What can hang from each mark
tomo: bifeg dokag rumu
divefef: lilet
linolif: lilet seruk
datap: seruk
seruk: bifeg datap linolif
fener: bifeg rumu
rumu: fener
bifeg: lilet seruk tomo

Each row was made from one small tree. The marks that hang from a mark follow it in brackets, in alphabetical order. Every link used is in the known rows. Write each row's tree.
In the rows, 128 means zero.
Known rows
fener(bifeg rumu): [ 84 142 144 189 135 124  67 152 103 151 141 123 159 130 151 137 209  93
 165 110 105 154 117  98]
datap(seruk): [125 162 159 169 130 104 162 126 106 119 121 152 152 121 141 154 168 137
 153  88 134 149 131 173]
bifeg(lilet seruk(datap linolif) tomo(rumu(fener))): [202 110 176 109 118 178 117  84 125 110 103 116 152 133 136 138   4 116
 166 159 139 150 125 143]
fener(bifeg(seruk(datap linolif(lilet)) tomo) rumu): [117 131 139 149 122 193  10  95 127 151 133 133 232 110 145 150 136  96
 176 119 149 143 123 100]
linolif(seruk(bifeg)): [ 52 136 178 178 143 101 157 135 128 156 144  85 113 111 130 142 154 165
 176  96 143 133 115 110]
divefef(lilet): [124 157 178 170 103  77 161 143  91 156 129 115 113 118 131 120 197 135
 132 102 121 161 124 135]
bifeg(lilet seruk(datap linolif) tomo(dokag rumu)): [163 129 135 112 122 148 112  74 130  99 111  92 162 112 140 109  92  90
 166 169 126 135 121 123]
linolif(lilet seruk(bifeg(tomo(rumu)) datap)): [ 73 126 170 148 117 100 158 102 136 172 148 138 168  75 119 124 167 178
 200 116 183 135 107 117]
linolif(lilet seruk(bifeg(tomo) datap)): [ 59 132 176 147 121 106 152 113 140 171 144 129 163 104 121 139 151 181
 181  98 181 117 115 104]
rumu(fener(bifeg(seruk tomo(dokag)))): [141 117 135 153 136 119  32 115 103  92 130 122 194 172 140 120 164 104
 165 143  92 145 116 123]
datap(seruk(bifeg(tomo) linolif(lilet))): [154 147 130 161 125 138 152  85 137 160 129 179 154  91 127 187 119 153
 178 117 163 142 132 158]
datap(seruk(bifeg(lilet tomo(dokag rumu)) linolif)): [181 135 101 138 141 122 165  71 142 124 112 154 115  74 132 140 116 107
 188 175 119 137 126 164]
tomo(bifeg(seruk(datap)) dokag rumu(fener)): [160 147 145 146 140 113 123 111  99  50 165  95 155 129 129  37 140 109
 171 121 116 169 118  83]
linolif(lilet seruk(bifeg)): [ 55 149 185 177 128 104 167 131 118 168 148 113 136  86 123 144 152 176
 180  82 171 143 120 113]
bifeg(tomo): [102 139 147 165 114  95 132 129 100 147 125 138 142 168 139 156 163 137
 145 125 116 131 118 119]
rumu(fener(bifeg)): [132 120 179 177 136  99 103 154 109 124 135 113 140 163 142 148 193 111
 154 115 104 164 121 112]
rumu(fener(bifeg(lilet))): [148 117 194 157 126 112 128 154 108 125 111 117 121 145 142 149 141 112
 143 132 102 147 133 136]
datap(seruk(bifeg(tomo(dokag rumu)) linolif(lilet))): [170 151  94 158 135 110 154  68 132 136 141 180 155  67 126 141 167 118
 203 144 149 163 118 146]
seruk(bifeg(tomo(dokag rumu)) datap linolif(lilet)): [149 130 118 143 124 105 146  84 147 143 159 119 147  90 127 121 173 108
 198 148 157 159 107  69]
bifeg(lilet seruk(datap) tomo(dokag rumu)): [139 130 147 111 107 126 119  91 113  94 114 111 184 109 138  93 110 116
 167 157 131 127 119 141]
datap(seruk(bifeg linolif(lilet))): [153 155 152 171 132 137 174 101 137 149 137 148 138  69 130 179 124 143
 179  93 173 162 135 149]
bifeg(lilet seruk tomo): [121 132 170 135  97 153 114 110  97 127  95 127 166 136 139 152  59 151
 140 137 127 111 134 170]
rumu(fener(bifeg(lilet seruk(datap linolif) tomo))): [178  93 180 116 127 179  63 102 143 115  99  98 170 150 142 159  66 104
 149 155 120 126 137 136]

Write each row's tree
[149 130 121 133 131 135  91  75 130  99 136  89 182 129 140 107 146  89
 178 153 127 151 109 101]	bifeg(seruk(datap linolif) tomo(dokag rumu))
[132 134 178 145 126 163 110 108 134 112 132  58 165 131 144 149 104 111
 153 102 150 148 128 105]	bifeg(seruk(datap linolif))
[158 103 153 127 115 135 169  94 158 156 121 102 110  92 133 153  86 125
 177 171 147 127 119 111]	seruk(bifeg(lilet tomo(rumu)) datap linolif)
[154 137 164 135 120 165 153  95 125  95 127  73 127  84 133  95  87 115
 146 140 131 138 142 118]	tomo(bifeg(lilet seruk(datap linolif)) rumu)
[107 137 114 144 127 162  17 112  98 117 110 133 196 122 150 111 130  86
 165 155  91 118 125 131]	fener(bifeg(lilet seruk tomo(dokag)) rumu)
[ 74 128 154 123 141  98 156 111 148 134 125  93 121 117 129 107 136 139
 172 137 135  94 117  97]	linolif(seruk(bifeg(lilet tomo(dokag)) datap))
[146 132 192 125 116 177 133 108 132 111 107  62 146 113 144 149  53 114
 141 117 149 132 140 126]	bifeg(lilet seruk(datap linolif))
[ 62 144 147 143 136  85 142 107 138 147 153 119 161 109 122 106 186 150
 187 105 164 121 109  79]	linolif(lilet seruk(bifeg(tomo(dokag)) datap))
[154 157 100 157 141 118 143  79 136 135 137 169 152  95 128 155 152 122
 184 126 147 146 126 132]	datap(seruk(bifeg(tomo(dokag)) linolif(lilet)))
[134 111 157 167 130  99  82 139 109 138 126 143 153 183 140 157 188 119
 153 138  96 145 118 122]	rumu(fener(bifeg(tomo)))
[100 130 136 158 120 141  68 137 103 164 108 158 155 132 149 148 153 102
 153 150  96 117 126 128]	fener(bifeg(lilet tomo) rumu)
[132 125 153 146 115 131 147 102 152 168 145 121 147 113 128 169 125 140
 174 122 171 137 120  80]	seruk(bifeg(tomo) datap linolif(lilet))
[ 89 127 128 169 122 166   4 119  99 143 127 139 218 136 149 142 151 115
 170 131 110 130 117 133]	fener(bifeg(seruk tomo) rumu)
[102 139 158 168 126 137  91 152 103 151 115 128 140 112 152 139 159  93
 154 125 103 137 129 123]	fener(bifeg(lilet) rumu)
[ 71 125 205 136 131 118 188 133 148 148 125  72 110  92 130 132 106 160
 166 104 159 109 127 116]	linolif(seruk(bifeg(lilet) datap))
[146 119 146 148 110 123 156  90 148 168 151 128 151  87 126 153 140 138
 192 140 175 154 111  91]	seruk(bifeg(tomo(rumu)) datap linolif(lilet))
[120 145 112 162 126  67 131 111  96 123 138 136 142 145 138 105 215 106
 170 152 103 153 103 108]	bifeg(tomo(dokag rumu))
[132 130 156 145 102 106 165 117  97 148 104 151 127 122 137 139 125 134
 152 160 118 133 121 156]	bifeg(lilet tomo(rumu))
[140 132 148 139 115 129 171 106 129 144 101 173 135  94 131 172  84 167
 164 136 140 108 136 194]	datap(seruk(bifeg(lilet tomo)))
[103 134 165 159 119 182  48 134  99 130 110 114 185  97 151 136 102 107
 159 123 116 134 133 147]	fener(bifeg(lilet seruk) rumu)
[148 121 129 122 133 122 153 100 161 130 126  83 103 124 136 135 110  98
 164 161 127 113 123  73]	seruk(bifeg(lilet tomo(dokag)) datap linolif)
[133 104 164 126 100 114 174 110 140 151 123 122 131  90 131 136 105 152
 178 159 152 120 115 129]	seruk(bifeg(lilet tomo(rumu)) datap)
[176 110 147 115 125 101 161 108 133 112 133 129 119 120 129  99  88 119
 191 168 129 142 108  99]	seruk(bifeg(lilet tomo(dokag rumu(fener))) datap)
[111 118 190 153 109 149  92 133 111 119 103  87 174 105 145 150 138 129
 140 128 119 124 140 170]	fener(bifeg(lilet seruk))
[112 140 139 131 120 117  85 103 116  94 134  98 199 155 140 105 149 118
 160 122 130 125 113 105]	bifeg(seruk(datap) tomo(dokag))
[131 158 134 152 121 121 145 108  85  72 133 101 132  90 132  57 133 118
 150 146 101 140 135 131]	tomo(bifeg(lilet seruk) dokag rumu)
